Every row comes from one small tree of marks. The marks that hang from a mark follow it in brackets, in alphabetical order. Every link used is in the known rows. Which tree was each row made from?
Known rows
A[T]: [ 21.6   2.9  -5.7  -3.5  -8.3   3.5   4.2 -13.3  -0.6  -0.4 -16.9   2.3
  -4.7  -5.9   5.7   2.7   1.9  -2.2]
A[K T]: [ 65.1  12.0  -4.3   4.0  -3.8  -4.7   3.1 -14.3  -2.4   2.0 -23.8  38.5
 -12.5  -8.2   9.0   3.7   8.4  -1.5]
A[K[L Z[F]] T]: [ 46.8  28.9   0.7   3.9   3.3 -22.2  24.7 -14.0  44.7  18.2  -3.7  55.1
 -12.6  -2.7   8.6   9.7   1.0  10.8]
K[A L]: [-18.6  14.9  -5.1  10.7  -3.2 -22.0   5.0  -8.4  17.2  19.6  10.5  12.6
 -12.8 -15.1  16.0   9.5 -18.0  -6.2]
A[K[Z] T[C]]: [ 81.3  23.1   9.1  -1.4  -5.7 -33.9  35.5  -2.6   3.2  12.8 -29.9  43.4
 -10.8 -38.9  -4.6  10.3   2.1   1.7]
H[K[L[F]] T[C]]: [ -0.5  19.0 -26.9   6.7  -6.4  -2.4 -16.6  28.3 -23.2  11.3 -16.5  57.6
   5.8 -39.9  23.6  -3.4   2.6  -7.2]
H[K[A] T]: [ 26.9  18.3 -18.3  12.4  -1.2  -7.4 -33.3   3.7 -20.2  -5.3 -16.6   9.1
 -10.2 -31.3  38.8  -1.3  -3.8  -9.1]
C[T]: [ 12.8   5.3 -10.2 -12.0  -3.9  19.8   5.7  -5.0 -15.1 -13.6  -9.2  16.2
   8.9  -1.4   3.8   3.3  -8.5  -2.1]
K[A[T[C]] L Z[F]]: [ 21.7  33.7   6.6  -1.4  -5.4 -55.5  39.2  -5.2  46.1  28.5   3.4  20.8
  -5.4 -26.5  12.9  14.1 -13.6   3.3]
H[K[A[T[C]] L[F[Z]]]]: [  3.7  31.7 -16.1   9.2  -6.6 -39.1   3.0  11.0   1.5  35.1 -16.8  42.9
   7.7 -73.8  24.3  -0.6 -21.1 -13.0]
L[F]: [-21.6  -0.8  -3.1  -0.7  -0.6  -5.7   1.5  13.3  19.7  18.7   8.5  17.3
  12.3   4.9   5.9  -9.3  -3.2   3.5]
K[A]: [  1.5   9.3   2.2   5.5  -1.1 -24.8   1.0  -3.3  12.2  12.0   5.8  -6.3
  -6.0  -9.9  15.7   2.5 -11.3  -3.5]
A[K[L Z] T[C]]: [ 61.8  29.3   1.5   3.9  -8.2 -31.1  39.1  -8.8   7.9  20.9 -25.2  62.5
 -17.1 -43.7  -3.2  16.7  -4.0  -1.5]
A[K[L[F] Z] T[C]]: [ 41.0  27.6  -0.6   2.7  -8.3 -37.4  39.5   5.3  25.6  40.7 -16.8  80.5
  -5.6 -36.7   2.0   7.0  -7.3   3.4]
A[K[Z] T]: [ 67.1  17.9   4.9   2.1  -2.4 -18.1  21.2 -15.3  15.9  11.7 -23.8  38.8
 -15.5 -18.8   2.4   7.0  -3.2   4.7]
Z[F]: [ 0.3  5.1  3.8 -2.7  9.0 -6.7 -0.8  6.7 23.5 -2.2 16.6 -2.0  9.5 22.8
  5.0 -4.4  9.4  8.4]
H[K[A[T[C]] L Z[F]]]: [ 37.5  39.7  -1.7   5.7   1.6 -54.9  26.6   1.8  26.9  15.3  -1.4  40.2
 -11.7 -38.3  24.5   9.1 -11.4   1.4]
H[K[Z]]: [ 16.3  12.0   1.3   5.0   7.7 -12.6   4.3   4.8  -0.7  -3.4  -6.1  19.2
  -9.7 -22.3   4.4  -1.5 -10.4   4.8]
T[C]: [ 15.4   5.9   3.9  -3.4  -3.0 -16.2  13.7  11.9 -12.3   0.6  -6.6   5.7
   5.0 -19.1  -7.1   3.1   4.6  -2.9]

Which tree is each row?
[ 19.3  23.0  -7.0   3.5 -14.6 -35.3  21.9 -10.3   3.0  21.0 -12.2  22.3
 -11.6 -37.0  15.1  15.3 -10.6 -11.8]	K[A[T[C]] L]
[ 58.0  34.0   6.2   1.2   4.9 -57.3  22.3   6.2  23.6   7.1  -6.4  21.3
  -5.0 -33.3  23.8   1.6  -5.9   5.0]	H[K[A[T[C]] Z[F]]]
[ 43.4  23.2 -13.9   8.2  -3.3 -23.7 -19.7  16.7 -33.4  -4.0 -22.9  14.8
  -5.4 -50.0  31.3   2.1   0.2 -11.2]	H[K[A] T[C]]
[-40.8  10.8  -2.2   2.5  -2.6 -16.6  21.9   6.9  42.3  37.6  13.0  35.4
   2.7 -10.8  -0.6   0.8 -21.2   7.2]	K[L[F] Z]
[ 20.2  29.3   2.1   1.5 -13.0 -49.0  41.0 -11.3  23.6  30.9 -12.8  22.2
 -14.6 -48.9   7.5  18.4 -22.4  -5.3]	K[A[T[C]] L Z]
[ 13.9  20.2 -13.8   7.6  -5.4  -9.0   2.3  -4.8  18.4  38.5 -19.8  61.0
   6.6 -38.7   7.7   0.0  -9.3  -3.5]	A[K[L[F[Z]]] T]
[-29.7  20.8 -12.6   6.3 -11.5 -24.9   1.9  -7.8  33.4  48.1  -6.5  18.2
   9.7 -46.2  18.9   1.7 -28.2  -8.3]	K[A[T] L[F[Z]]]
[-18.5  26.2   7.7   6.2   5.9 -42.5  24.0  -3.8  59.4  27.9  26.0  10.9
  -5.7  -2.9  14.1   8.6 -19.9   9.1]	K[A L Z[F]]
[ 44.9  17.3 -11.9   9.4  -6.3  -1.9   6.9 -18.7   1.7  10.2 -19.0  56.9
 -19.1 -13.1  10.0  10.5   3.0  -4.0]	A[K[L] T]
[ 64.2  34.3   6.4   0.1   0.4 -38.4  38.4  -1.8  31.3  18.6  -9.6  60.1
  -7.8 -21.3   0.7  12.5   5.0   7.4]	A[K[L Z[F]] T[C]]
[-12.9  26.0  -8.6   2.0 -14.3 -42.8  16.6   4.3  21.5  48.6 -12.1  23.4
  14.7 -63.0  12.3   4.8 -22.7 -11.3]	K[A[T[C]] L[F[Z]]]
[-15.9  20.1 -22.2   9.0  -1.9   1.2 -12.6  14.2   7.2  21.0 -11.1  52.3
  -2.0 -32.1  23.2  -2.9 -13.7   2.6]	H[K[L[F] Z] T]
[ -9.3  32.0 -23.8  12.4  -5.8 -28.2 -20.1  25.0 -12.8  32.5 -18.6  36.1
  14.3 -79.9  29.9  -1.6 -17.7 -14.5]	H[K[A L[F[Z]]] T[C]]
[ -1.8  31.5  -0.3  13.4  13.5 -39.7   7.7   2.8  39.1  15.6  20.9  30.8
 -12.3 -15.4  25.7   3.4 -18.7   7.0]	H[K[A L Z[F]]]
[  3.0  17.5 -11.4   6.6 -11.5 -18.9   8.4 -22.0  15.5  20.4  -6.2  15.6
 -17.3 -19.0  22.4  12.5 -15.3  -9.0]	K[A[T] L]
[  2.3  34.3 -15.1  11.0  -5.9 -40.2   3.3  22.6   6.3  33.6 -10.1  50.7
  -3.1 -62.0  31.9   2.8 -20.1  -4.2]	H[K[A L[F] Z] T[C]]
[ 24.0  22.2  -5.0   5.9  -5.2 -21.4  26.1  -6.9  38.3  39.1 -11.5  74.4
 -10.3 -19.8   9.7   4.4 -12.5   6.1]	A[K[L[F] Z] T]
[ 35.1  34.7  -5.0   8.2  -6.2 -47.3  26.1  -5.0   3.0  17.8 -17.7  40.3
 -21.5 -60.2  19.4  13.0 -21.0  -6.4]	H[K[A[T[C]] L Z]]
